Each row comes from the steps of one path. Every step used is in the known rows, and no mark comes twice. Write the path behind each row, first mark first.
(in the rows, 128 means zero)
Known rows:
vebul-redopan: [152  94 129 175 151  93 127 109 136 158  96 115 127 106 136 103 163 122
 117 164 102 138 149 140  95 140 132 146 106 131 102 113 134 108 173 119
 147 135 124 188 137 108 136  87 107 106 168 177 112 127  98 146 115 151
 132 125 109 118  98 139 115 134 117 118 107 129 105 102 125 139 143]
tumelam-redopan-zerobap-lano: [120  93 114 211 150 119 128  86 148 159 122 134 110 128 111 106 147 122
 104 156 119 152 101 123 124 133 165 128 110 149  94 104 125 109 215 128
 131 120 129 182 177 129 148  88  97 114 175 186 108 147  74  99 146 108
 142 113 116 138  75 137 165 162 156 125 120 153 130  89 144 118 107]
vebul-zate-tumelam-redopan-zerobap-lano: [147 107 132 199 168  93 117  85 151 165 113 149 120 136 102 122 173  94
  83 144  69 160  83 107 134 139 180 131 112 132 100 110 148 111 187 165
 117 118 153 204 149  97 109 101 120 109 173 205 145 141  76 107 136 110
 147  92 130 156  75 130 146 166 144 122 145 146 154  77 118 125 110]
mudo-vebul-lano-zerobap-redopan: [197  91 135 190 169 108 109 111 142 135  87 128 122 129 137  89 193 119
 108 197 146 172 161 148  78 151 123 144  84 132 134  92 140 137 168 128
 132 144 129 197 167 113 150 124 115 113 173 177 133 119  42 163 123 148
 141 125 107 132 139 185 139 134 131 104  88 137 119  92  99 142 128]
vebul-redopan-tumelam-zate: [137  76 124 177 146  73 145 119 140 155  76 128 137 128 113  96 155 115
 156 164  83 153 157 153 109 144 109 125 129 105  90 125 125  95 204 115
 140 125 150 194 159  88 145  59 120 120 135 182 125 106  78 127 120 137
 153  80 124 126  79 157 146 121 100  99 100 147 128  90 114 127 130]
duron-zerobap-redopan-tumelam-zate: [120  87 112 200 183  84 151 125 167 132 108 168 126 160 126 109 135 114
 149 161 133 177 173 165 137 138 132 137 105 135  78 103 149 105 201 105
 126 133 142 208 174 107 160  57 120 128 156 196 144 114  36 113 149 152
 140  85 127 133 121 160 145 138 115 105 118 175 144  84 123 117 125]
zerobap-zate-vebul: [138  93  86 214 154 112 137 113 192 156 108 156 121  91 135 101 134  93
 104 154 127 133 131 145 121 151 151 104  99 128 124 112 161 161 154 151
 130 110 125 180 131  99 125  91 113  94 198 192 143 119  54 129 132 170
 135 117 121 130 107 132 133 141 144 159 121 140 104  92 120 127 123]
tumelam-redopan: [125  85 108 165 147 103 132 108 159 168 103 126 116 121 137 112 154 130
 104 137 112 162 135 136 113 165 144 138 106 159  92  97 147  97 184 109
 136  98 120 191 160 124 123  83 113  93 187 188 123 136  81 106 120 153
 130 124 121 134  77 124 135 142 145 133 121 153 141 114 145 104 111]
mudo-zerobap-redopan-tumelam-zate: [147  77 120 201 188  72 150 133 164 158 104 160 131 159 134 105 147 131
 151 161 132 167 187 158 118 138 119 123  89 104  85  91 155 124 203 119
 156 108 129 200 158 108 145  62 118 113 158 174 140 118  49 138 139 129
 151  75 102 141 103 192 150 120 120 107 101 137 158  94 106 114 130]
redopan-zerobap-lano: [131  84 108 214 159 126 114  89 147 157 127 125 120 126 117  98 146 123
 102 171 133 151 116 129 114 117 165 145 109 125 113 117 123 136 190 139
 125 139 129 179 166 120 146 104 104 121 158 171 111 150  83 130 153 118
 135 119 118 124 109 148 144 163 145 126 111 140 123  81 150 129 119]
lano-zerobap-redopan-tumelam-zate-vebul: [155  83  87 216 138  72 141 123 169 151  95 152 108 126 117 101 155  84
 142 171 148 167 156 167 120 146 108  89  92 132  79 127 156 154 191 129
 141 117 148 219 135  68 129  53 115 143 144 186 159  68  39 114 141 139
 166  83 142 124  92 157 146 135 127 124 108 173 139  79  93 109 134]
zate-tumelam-redopan-zerobap-lano: [116  97 135 195 158 113 118  83 150 157 117 127 111 130 106 111 166 102
  92 156 100 168  88 119 129 136 180 128 115 135  93 104 141 118 198 152
 120 124 141 194 158  94 128  97 120 108 164 196 128 147  73 104 147 102
 155  92 126 147  83 125 162 169 166 137 126 157 139  80 131 111 107]
vebul-lano-zerobap-redopan-tumelam-zate: [185  72 121 198 155  76 138 121 127 143  81 150 114 138 113  79 178 103
 143 182 119 165 168 153 104 144 100 128 103 127 105 115 140 113 207 128
 142 132 153 212 158  76 150  67 134 145 147 186 150 103  13 124 135 129
 157  90 143 141 110 192 153 120 118  99  83 173 126  79  97 122 125]
zate-vebul: [128  94  90 193 134  98 121 114 177 159 100 124 121 102 148 117 138 114
 105 160 126 160 136 143 119 151 141 118 103 121 101 104 159 153 157 127
 137 108 128 195 137 102 124  86 108  95 177 169 141 114  84 138 129 173
 140 114 137 104 100 120 125 145 142 152 115 149 128 100 124 121 128]
vebul-redopan-zerobap-zate-tumelam: [158 122 147 217 168 116 123  93 137 143 104 153 130  93 116 122 166  98
  94 167  95 120  98 128 118 126 166 127 116 109 133 112 120 130 163 174
 129 160 148 201 134  79 133  89 128 100 173 204 112 136  76 147 136 124
 165  90 113 162 102 139 136 149 149 127 110 133 108  71  92 127 142]
duron-zerobap-redopan-tumelam-zate-vebul: [116  97  97 218 161  79 148 130 199 128  99 174 113 151 131 125 128  95
 145 171 138 171 169 168 146 138 127 112 102 126  67  99 152 133 193 116
 129 128 150 215 164  93 152  49 116 122 154 196 163  92  34 108 159 156
 160  75 141 116 116 146 149 137 120 116 123 175 137  73 108 117 142]
mudo-zerobap: [143  84 120 160 177 103 119 129 151 170 116 125 137 123 145 110 153 156
 119 154 123 160 171 127  95 139 133 145  81 119  95  90 149 138 167 120
 150 116 114 184 149 121 126 103 111 100 183 157 124 148  95 163 123 154
 126 116 101 141 115 154 115 137 130 142 105 130 137 111 130 121 125]
mudo-vebul-zate: [175  86 118 167 167  90 117 116 169 161  86 134 147 144 134 110 149 122
  98 149  98 176 140 144 103 162 134 144 104 110 127 100 156 135 154 130
 110 122 135 185 169 135 114 119 117  74 171 168 139 133 101 164 107 173
 119 126 108 136 103 143 119 145 114 111 118 106 156 105 117 141 116]
redopan-zerobap-zate-tumelam: [142 115 121 223 166 123 118  92 153 151 112 160 124 109 117 117 152 100
  88 156 111 150  98 133 132 137 173 134 115 111 134 106 149 144 161 178
 110 148 143 206 138  83 130 101 138  94 180 193 125 154  64 142 149 142
 150 101 124 179 111 134 143 157 169 138 116 143 132  81 102 112 115]
tumelam-zate-vebul: [134  74  85 192 143  93 142 111 197 149  94 117 120 115 139 118 145 111
 122 158 115 151 160 166 125 157 144  98  99 110  87 106 170 141 178 135
 131  90 141 192 153  98 125  66 112 103 149 176 151 103  74 133 148 171
 152  87 151 118  87 132 134 123 142 149 116 154 137 107 130  99 118]
vebul-lano-zerobap-redopan: [192  88 123 185 164 100 122 112 120 149  98 132 114 110 143  92 192 119
 107 185 131 152 159 134  85 142 123 152  85 152 124 104 143 125 180 129
 152 137 125 200 146  94 137  99 123 124 184 183 137 123  33 141 130 150
 136 132 123 138 129 178 121 149 132 119  87 160 110  98 102 126 139]
redopan-zerobap-zate-vebul: [138 116  81 248 139 122 133  96 177 151 116 168 118  96 120 123 125  95
  88 165 141 133 110 137 132 137 153  96 105 118 121 109 144 166 172 166
 123 141 136 194 147 107 134  83 116  98 186 181 126 128  65 133 148 153
 160  99 122 148  99 130 141 153 158 156 120 142 115  76 110 119 129]
vebul-lano-zerobap: [182  72 113 156 145 112 114 116 113 161  93 116 126  99 131  84 198 129
 106 173 112 159 154 126  77 148 122 151  99 140 122 116 135 128 167 130
 141 135 129 195 150  92 129 107 129 128 168 169 133 138  58 148 124 162
 130 129 138 139 113 155 113 139 130 130  88 163 111 104 120 134 120]
mudo-vebul-redopan-zerobap-zate: [166 115 138 224 169 126 131  91 162 150  95 155 135 118 113 115 153 115
 107 173 125 132 117 143 108 135 142 116 113 113 151  99 113 136 179 152
 114 161 141 181 168 126 163 103  97  86 172 182  86 135  76 163 130 130
 153 104  85 147 108 161 150 138 134 114  96 106 110  72 107 146 133]
mudo-zerobap-redopan-tumelam-zate-vebul: [136  89 108 218 166  62 148 136 188 145  97 160 127 148 134 124 135 114
 151 166 142 165 184 158 136 140 113  89  90  94  67  92 162 154 193 130
 156  98 132 202 142  98 137  55 113 112 161 171 156  92  44 131 140 129
 177  55 121 122 106 173 153 117 124 127 112 145 154  80  97 113 142]
duron-zerobap-lano: [111  72 117 172 188 124 126 112 157 146 139 130 129 122 124  87 149 115
 119 160 128 162 149 130 115 129 174 162 105 148  91 108 137 129 178 117
 120 142 127 163 168 115 152 113 100 138 170 193 140 147  66 131 141 148
 103 130 109 102 132 139 118 163 124 131 116 166 104  94 169 149 114]
vebul-mudo-zerobap-zate-tumelam: [168  95 148 179 193  85 114 123 143 152 111 154 129  89 126 105 159 109
  99 158  89 137 152 132 106 143 164 133  91 114 119  86 155 143 137 190
 144 137 117 174 133  91 110 102 145  95 187 176 164 157  59 174 107 137
 131  90 126 172 124 157 111 129 152 137  88 128 132  94 101 117 130]

Write each row's path:
[163  77 104 201 152  78 140 120 142 158 101 153 114 137 113  88 159 106
 157 165 137 171 165 168 115 149 115 123  95 142  90 131 148 129 204 124
 135 123 141 214 149  79 145  56 123 144 146 183 139  92  41 119 134 129
 149 102 127 140  92 169 144 131 125 108 100 166 141  89 105 105 121]	lano-zerobap-redopan-tumelam-zate
[120 114 128 190 141 104 115  88 150 156 104 137 119 130 124 141 162 119
  89 146  97 176 101 127 129 148 153 129 114 133  92  92 141 108 185 146
 120 119 139 222 159  97 120  83 132  92 170 184 118 148  93 116 145 131
 163  91 141 171  76 114 152 162 170 134 126 161 159  93 114  88 109]	zate-tumelam-redopan-zerobap
[141  94 110 231 149 102 143  89 169 141 104 119 114 115 107 108 159  89
 126 189 107 126 128 145 124 110 151  85 103  97  95 119 130 136 201 150
 139 125 150 185 157  92 143  58  93 128 125 186 129 101  79 116 154 103
 177  67 131 102  83 154 151 129 119 131 113 142 103  76 131 128 146]	tumelam-zate-vebul-redopan-zerobap-lano
[130 105 107 196 120  73 124 123 155 163  77 133 133 104 125 115 146  99
 130 176 100 158 127 129 112 141 107 105 126 110  91 121 117 138 172 116
 149 134 141 196 131  81 133  75 109 108 163 174 131  89  83 129 110 143
 168  93 124 100  93 121 134 140 108 116 112 141 114  72  99 148 153]	zate-vebul-redopan-tumelam
[190  85 133 179 171 115 119 112 117 148  94 147 124  82 113  82 203  93
  99 163  98 139 138 123  91 153 153 139  98 128 147 119 145 149 145 177
 125 144 148 194 127  58 122 122 147 125 187 207 156 136  25 155 131 150
 138 112 138 166 123 154 125 140 147 138  90 171 114  87  95 137 109]	vebul-lano-zerobap-zate-tumelam
[163 109  99 252 138 118 132  95 163 133  90 169 124  95 124 121 150 105
  83 184 119 126 108 122 123 138 144 111 109 107 141 100 129 148 172 173
 133 146 145 195 151 106 137  90 128  89 192 186 133 136  39 136 151 150
 168  93 138 142 122 149 148 136 157 135  99 151 106  72  97 123 135]	redopan-zerobap-zate-vebul-lano
[167  92 115 176 169 116 122 110 143 164 119 147 120  83 109  86 182  90
 109 146 118 150 130 140 106 151 164 128  95 143 131 127 159 167 147 171
 123 134 143 195 117  56 113 117 132 126 181 206 147 128  49 146 129 149
 125 122 126 166 105 129 118 149 153 153 111 159 116  94 108 127 106]	lano-zerobap-zate-tumelam
[190  83  99 209 152  85 140 111 159 134  91 133 108 109 135  99 192  96
 124 192 129 144 175 160 108 144 126 100  78 125 104 101 169 134 182 146
 152 114 145 205 144  77 129  69 122 132 151 191 159  93  24 132 145 152
 163  85 152 122 115 180 133 115 130 134  93 173 114  89  94 113 145]	tumelam-zate-vebul-lano-zerobap-redopan
[156 114 139 197 151 116 108  94 149 153  89 124 139 131 125 127 160 131
 104 185 119 160 126 143  96 132 132 132 115 104 126  91 114 125 184 123
 121 157 134 196 181 134 159  97  99  90 149 155  89 134 114 160 127 137
 158  99  99 138  99 139 142 137 131 110  93 108 131  82 115 137 140]	mudo-vebul-redopan-zerobap
[164  93 113 200 174 111 134 127 167 145  92 153 138  96 145 102 166 119
 100 177 114 123 162 117 103 140 138 105  90  99 126  86 147 158 149 170
 157 120 127 173 130 101 122 109 121  92 209 177 148 135  36 163 131 158
 150  85 115 133 132 168 128 113 135 148  90 144 106  85 102 137 137]	mudo-zerobap-zate-vebul-lano
[157  76 115 174 159  64 129 126 174 151 101 126 126 103 139 124 147 116
 122 174 100 143 182 161 109 148 134  99  87 104  69  81 167 141 164 156
 160 101 120 179 161 114 112  50 124 102 142 147 165 126  84 155 122 150
 151  58 156 141  97 151 119 101 136 146  85 141 146 109 112  87 138]	tumelam-zate-vebul-mudo-zerobap
[155 110 126 199 142 108 123  95 125 160 102 124 131 109 126 122 152 131
 102 177 109 140 123 130 103 121 136 136 119 113 106 112 114 111 183 126
 137 148 133 198 159 118 148  81 109 106 154 166  88 135 109 139 134 133
 156 110 106 140  93 143 128 141 128 118 102 127 118  88 117 120 151]	vebul-redopan-zerobap
[120 110 108 210 156  94 142 124 164 146 100 178 132 102 109 111 134  85
 135 169 117 137 138 133 124 131 136 107 125 129  98 123 110 143 165 132
 129 166 151 187 139  79 154  83 111 123 194 207 141 101  50 126 125 150
 150  89 110 113 119 121 129 139 107 125 115 161  94  57 107 156 150]	duron-zerobap-zate-vebul-redopan-tumelam
[149  74 142 172 154  82 129 118 161 153  64 126 145 145 109 101 154 114
 159 166  93 173 162 163 110 149 103 116 126  98 107 105 123 116 199 104
 118 129 147 190 181 101 157  79 109 103 131 171 122 102  83 147 114 129
 159  72 113 128  85 157 160 108 102  90  86 123 141  87 112 140 118]	mudo-vebul-redopan-tumelam-zate
[189  76 113 188 161 119 128 109 119 154 103 147 124  85 120  70 188 111
 102 168 119 128 146 130  84 146 140 142  97 148 147 119 137 138 163 155
 136 143 134 182 141  86 130 118 128 126 189 196 134 136  27 142 118 158
 123 131 124 154 124 165 122 134 133 134  79 161  98  92 113 140 116]	vebul-lano-zerobap-zate
[146  75 106 206 129  80 132 118 165 136  61 141 137 126 123 104 151 108
 131 174  87 169 154 142 125 156 106 102 131  88 101 106 142 124 186 133
 134 112 157 199 162  79 138  71 135 110 149 179 162 103  39 121 137 160
 179  58 163 122 103 158 159 118 114 113  93 170 131  84 103 119 119]	redopan-tumelam-zate-vebul-lano
[132 109 112 229 157 116 148  90 158 163 118 167 117 120 111 116 136 122
  90 145 126 130 105 132 128 147 164 117 106 150 116 101 129 107 195 150
 127 121 128 191 169 133 134  77 113  94 203 196 100 154  58 103 138 138
 147 113 111 179  77 132 160 152 163 138 124 146 133  88 124 106 107]	tumelam-redopan-zerobap-zate
[143 106 112 188 135  88 127 113 163 153  88 113 126  90 137 119 158 106
 113 177 107 140 139 141 106 139 128 110 111 119  92 111 133 136 158 127
 150 122 135 195 129  94 128  81 106 104 170 184 134  97  97 140 116 155
 156 106 124 101  89 125 121 133 117 140 116 133 105  94 117 134 153]	zate-vebul-redopan
[128  65 108 182 148  82 137 119 156 159  90 142 135 142 117  98 135 123
 147 154 106 176 153 152 127 151 115 126 126 113  88 119 150 110 202 112
 120 107 138 198 161  97 140  67 127 115 139 173 138 121  67 125 129 153
 143  93 136 146  84 146 148 127 123 113 106 154 153  98 127 109 101]	redopan-tumelam-zate
[124 102 124 177 197 124 128 114 166 140 121 165 132 105 124 104 155  96
 103 146 109 152 135 136 131 149 186 152 104 137 120 104 154 140 145 157
 108 147 143 189 142  79 133 113 134 113 191 217 154 150  50 142 143 162
 119 117 121 152 132 121 121 155 147 142 127 171 121  85 128 128 111]	duron-zerobap-zate-tumelam
[152 101 124 188 191  92 128 130 160 157 121 139 123 132 156 112 159 142
 122 165 146 152 176 140 102 134 142 145  72 122  97  78 162 136 175 131
 167 115 109 190 140 124 136  94 103  97 187 175 131 134  69 152 129 141
 131 124  88 133 126 178 119 139 137 131 110 125 132 109 115 122 143]	mudo-zerobap-redopan
[150 104 108 215 155 105 143 115 175 151  93 142 122  79 127 100 155  90
 109 167 115 110 132 144 110 139 144  96 104 125 120 114 140 144 156 155
 144 129 131 178 119  92 127  82 103  99 190 204 130 103  63 135 117 153
 147 110 111 113 101 136 128 131 127 147 115 135  87  78 113 145 152]	zerobap-zate-vebul-redopan
[171  87 132 170 166 111 128 105 127 152  92 144 114  90 116  89 212  96
  94 153  89 141 124 117 100 162 155 123 100 158 129 104 147 115 162 167
 129 127 146 196 130  65 110 114 144 124 203 215 148 133  20 120 119 137
 144 101 135 169  96 142 143 139 149 136 101 180 120  85 103 118  99]	vebul-lano-zerobap-zate-tumelam-redopan
[163  96 125 168 170  81 113 113 151 165  97 137 134 123 136 122 167 102
  90 136  68 165 124 126 116 154 151 151 109 110 111 110 171 133 140 160
 119 117 147 212 129  82  94 111 145  90 168 194 162 135  91 151 120 163
 129 119 132 151  97 123 105 156 133 128 136 135 151 102  99 129 127]	vebul-zate-tumelam
[129  86  92 234 147  70 141 122 195 144  91 156 114 139 129 117 128  94
 142 169 132 171 155 166 142 151 115  98 104 113  85 112 163 134 196 129
 142 106 136 213 148  92 139  50 121 111 150 189 158  83  40 112 144 146
 171  76 140 114  99 158 164 132 128 117 118 156 145  80 100 112 138]	zerobap-redopan-tumelam-zate-vebul
[153  90 104 188 130 101 117 120 160 142  77 125 123 101 150 111 165 122
  93 175  99 152 142 124 106 149 127 124 112 112 115  96 147 138 160 139
 145 117 135 192 146  99 122 102 119  94 178 174 148 131  59 141 131 178
 155 104 151 113 120 142 124 135 138 134  98 157 111  92 115 129 136]	zate-vebul-lano
